Each row comes from the steps of one path. Every step used is in the known rows, and no mark comes twice. Write the path behind each row, first mark first.
In the rows, zero is written as 128.
Known rows
A-L: [164 127 150 127 152 157 148 104 156 110 129 133 133 100 138 127 107 164
 135 122 117 151 120 120 133 144 104 143 166 133 134]
K-J: [142 120 165 123 138 134 106 131 110 125 138 134 131  69 130 125 125 162
 142 116 135 139 125 123 111 122 118  95 165 114 122]
W-N-S-G: [122 102 198 135 114 101 148 122 207 123 118 105 129 126 130 141 135 103
  76 125 130 132 160 151 117 138 116 134 194 128 106]
Q-T: [174 125 155 139 151 141 120 130 198 104 131 135 143 104 117 130 129 179
 116 113 134 141 115 134  97 121 109 152 149  87 138]
J-K-S-G: [154 123 153 111  99 151 128 130  70  90 123 111 132  96 150 123 127 154
 124 138 124 132 133 138 137 132 132 153 107 144 130]
J-K-S-N-X: [ 98 128 125 122  93 194 103 148  78 135 121 131 140  42 132 126 137 127
 142 132 115 128 113 130 136  88 157 118  68 174 143]
R-E: [182 145 107 109 134 175 126 117 149 104 132 134 129  88 134 138 151 153
 123 114 126 137 165 129 101 129 121 107 151 126 127]
T-B-J-K-S-N: [109 116 101 104 103 150 126 134  46 137 144 128 112 125 138 114  90 122
 127 135 118 108  94  99 161 108 154 124  47 133 127]
E-R: [187 138 167 128 147 150 136 134 151 107 116 128 140 116 123 122 134 187
 147 113 124 135 138 127  98 149 129 114 182  96 108]
N-Q-T-B-J-K-S: [124 119  95 117 148 113 112 134  92 148 131 139 110 143 121 112  92 119
 147 135 154 102  99 125 135 123 132 184  74  98 143]
Q-N-W: [131 125 152 139 173 104 135 112 116 113  91 134 137 152 112 155 145 156
 168 127 112 134 139 157 112 153 108 153 186 135 128]
B-J-K: [153 135 105 105 125 134 121 115 163 118 103 125 130  76 133 123 115 157
 195 121 117 128 112 117 137 141 135 141 112  97 119]
B-J-K-S-N-W: [ 87 120  67 128 102 116 140 145  41 122 109 123 109 117 120 146 109 130
 148 139 107 110 128 123 162 140 157 127 137 151 127]
G-S-N-E: [ 96 134 112 140  84 143 153 124 138 147 128 118 122 129 127 124 145  98
 101 125 117 117 119 105 139 120 120  78  98 146 134]
G-S: [147 124 145 127 153 146 137 105 158 143 112 122 136 117 124 126 132 165
 128 117 129 123 131 123 109 111 120  94 119 108 133]
B-T: [164 138 173 134 151 113 128 129 163 131 158 135 141 115 117 136 136 176
 127 116 129 147  81 127 120 132 134 131 129  88 140]
T-B: [183 132 184 113 164 159 116 118 127 143 142 139 127 124 134 114 111 150
 118 122 128 136 110 120 109 117 120 124 103 100 131]
N-S: [149 123 157 128 148 131 125 119 169 142 113 128 133 102 108 145 127 143
 108 114 127 132 145 133 115 143 122 128 176 114 117]
W-J-K-S-N-E: [ 96 152  87 123  49 151 121 151  72 118 145 111 123  94 147 136 136  76
 111 140 121 149 157 113 163 140 158  65 109 222  99]
E-A: [202 132 180 120 162 160 129 114 210  92 129 121 132  94 131 132 125 161
 142 122 131 150 161 145 108 119 122 147 180  86 129]
B-J-K-S-G: [137 115 130 108 112 131 143 126  99  95 114 108 114 106 148 118 109 153
 149 131 120 121 113 128 153 148 127 165 108 115 128]
B-T-Q-N-W: [140 135 152 135 188  59 142 112 101 137 121 152 145 216 117 135 150 170
 147 126 132 123  69 141 122 153  92 175 164  95 133]
J-K-S-N-Q-T-B: [ 99 121  97 130  95 134 102 152  52 143 154 139 125 140 124 116 115  86
 104 147 142 108 117 128 134  95 148 160  47 144 151]
R-E-A: [210 144 123 106 150 175 134 108 186  76 134 124 128  88 140 137 147 150
 124 117 138 144 194 147  98 113 117 132 182 106 127]
N-W-J-K-S: [135 146 102 124 134 122 113 135  44 116 108 119 125 105 135 151 126 141
 139 139 129 148 185 148 131 148 159  86 177 192  99]
T-Q-N-W-J-K-S: [121 139  93 111 156 101 118 110  36 122  90 132 141 182 146 135 135 141
 158 142 136 131 154 146 133 152 118 121 165 192  91]
W-J: [162 144 160 126 155 148 112 125 186 122 128 120 131  99 139 131 132 142
 136 116 123 168 168 133 109 144 132  78 167 140 107]
G-S-N-Q-T-B-J: [ 71 105 107 148 148  92 139 125 159 174 128 132 103 187 112  98 111  90
 114 121 138  89  95 113 127  98 110 140  61  73 164]
W-J-K-S-N-E-R: [110 158  87 130  48 144 136 162  49 104 134 109 127 117 146 126 142 102
 117 133 125 140 168 111 152 153 160  56 147 209  79]
B-T-Q-N-E-A: [170 148 168 122 159  88 155 101 189 110 146 138 143 195 136 121 151 137
 139 126 150 135  70 130 137 143  76 193 147  88 127]
E-A-L: [192 126 164 125 165 155 157  96 201  84 131 123 131  99 144 126 104 162
 138 125 129 158 146 137 131 128 101 170 200 112 136]
G-S-N-Q-T-B: [ 87 114 124 152 134 112 124 129 132 170 139 135 121 177 114 103 129  88
  90 129 142 100 114 124 110  83 115 130  59  98 165]

Write each row's path
[120 118 146 148 137 111 119 137 252 134 135 132 133 122 117 142 136  96
 126 131 146 130 154 150  98 124 134 144 173 113 129] -> W-N-Q-T
[145 116 191 132 134 116 139 121 162 119 110 113 125 119 124 131 135 131
  92 116 123 134 145 146 118 153 102 161 170 107 127] -> N-S-G
[183 141 161 120 160 115 126 122 159 146 156 149 143 160 131 112 133 174
 119 118 138 134  61 113 120 136 110 141 122  69 134] -> B-T-Q
[114 113 135 131 107 176 129 145  99 120 155 127 125 113 125 142 119 135
  92 131 113 132 138 117 135 117 152  98 125 152 133] -> K-S-N
[150 132 163 122 173  95 134 104 154 134 139 149 157 193 129 122 147 169
 148 120 135 129  54 125 122 137  92 168 115  88 130] -> B-T-Q-N
[103 137  96 119  77 156 107 144  81 113 140 113 134  89 147 136 128 112
 120 137 119 151 171 123 147 117 172  64 108 201 104] -> W-J-K-S-N
[169 118 159 126 179 121 129 121 183 131 135 139 116 144 123 107  93 170
 120 109 138 122  78 117 112 120  97 167 111  52 141] -> Q-T-B-J
[ 79 120  85 110 107 132 116 140  47 164 141 132 100 139 130 113  97  68
 150 146 125 101 114 111 163 122 160 140  51 135 140] -> T-B-J-K-S-N-Q
[156 127 151 109 169 137 126  98 163 125 108 144 151 171 139 117 137 158
 158 123 125 127 101 125 111 140  84 158 133 109 121] -> T-Q-N
[129 156 112 125 158  41 120 110  83 128 107 138 153 191 140 130 160 148
 175 132 138 143 102 146 134 154 108 140 140 144 105] -> B-T-Q-N-W-J-K
[150 123 120  93 142 147 123 119  63 139 134 131 113 118 138 114  84 153
 145 130 133 111  96 108 146 121 144 136  71 114 120] -> T-B-J-K-S
[112 108  92 121 104 132 124 141  73 120 147 131 119 133 129 112  91 142
 103 129 132 105  79 106 149  92 136 155  51 113 137] -> Q-T-B-J-K-S-N
[103 123 121 157 113 127 114 152 191 130 139 137 128 124 110 130 141  92
 121 128 125 130 135 136 114 125 128 155 125 111 158] -> S-N-Q-T
[ 73 121 110 144 116 130 132 126 146 166 119 124 122 135 116 124 145  80
 133 132 120 111 150 126 125 114 138  95  96 129 152] -> G-S-N-Q
[ 90 123  77 140  78 136 106 157  95 121 140 132 133 107 117 136 132  96
 124 145 134 116 137 134 137 111 154 158  90 154 148] -> J-K-S-N-Q-T
[126 109 164 129 128 118 133 120 216 146 122 121 136 106 115 158 128 112
  93 123 136 131 163 137 112 128 138 102 199 135  95] -> W-N-S
[ 93 129 121 148 127 130 128 155  63 124 136 119 111 140 126 155 126 113
  90 134 113 150 184 139 133 142 157  62 192 193 114] -> K-S-N-W-J
[107 127  86 131  85 137 124 148  12 117 120 126 126 107 122 151 129 129
 125 147 110 122 147 134 147 124 164 117 133 176 128] -> J-K-S-N-W
[110 153  93 138  94 109 109 142  88 117 107 117 130 101 136 139 147 102
 148 136 107 153 179 143 136 138 155  81 152 184 108] -> S-N-W-J-K
[ 77 115 103 162 117 112 131 134 175 148 125 127 130 146 107 123 146  97
 111 126 134 108 132 132 112  98 122 126  98 107 164] -> G-S-N-Q-T
[ 99 132 129 139 113 144 113 143 163 147 136 132 121 114 118 130 140  73
 144 134 110 132 151 131 125 138 143 124 124 128 148] -> S-N-Q
[150 142 141 112 143 134 140 102 156 130 114 145 139 175 141 117 144 124
 150 125 128 124  93 115 128 161  74 158 134 129 115] -> T-Q-N-E
[ 83 144  77 141  97  96 127 124  73 135  91 108 131 122 135 133 151 110
 139 135 115 132 178 137 134 113 149  52 126 185 112] -> G-S-N-W-J-K
[ 81 102 116 142 143 119 130 153 114 155 159 139  96 177 113 114  92  91
  96 131 138 101 100 118 138 118 131 159  88 100 158] -> K-S-N-Q-T-B-J
[ 70 114  58 136  91 113 119 151 121 125 128 128 115 116 115 132 114  95
 148 137 131 106 119 124 152 127 149 165  94 128 148] -> B-J-K-S-N-Q-T
[112 138 116 147  81 134 168 136 114 131 117 116 127 150 121 114 152 124
 106 119 121 109 126 103 129 132 122  70 134 134 116] -> G-S-N-E-R
[ 75 140  83 126  85 139  99 151  85 137 137 117 121 102 140 135 136  58
 144 147 125 144 186 134 149 135 177  83 106 206 116] -> W-J-K-S-N-Q
[127 121 157 126 172  65 138 102 152 153 126 147 155 199 110 136 146 153
 116 115 143 119  67 130 127 146  88 174 142  95 120] -> B-T-Q-N-S
[115 109 146 135 167  90 129 129 233 160 141 136 107 162 122 117 101  86
 127 127 151 112 114 131 111 122 121 155 134  77 131] -> W-N-Q-T-B-J
[124 134 131 138  98 142 161 115 176 116 129 107 120 127 131 123 143  98
 103 128 128 124 147 121 139 103 115 103 130 125 136] -> G-S-N-E-A
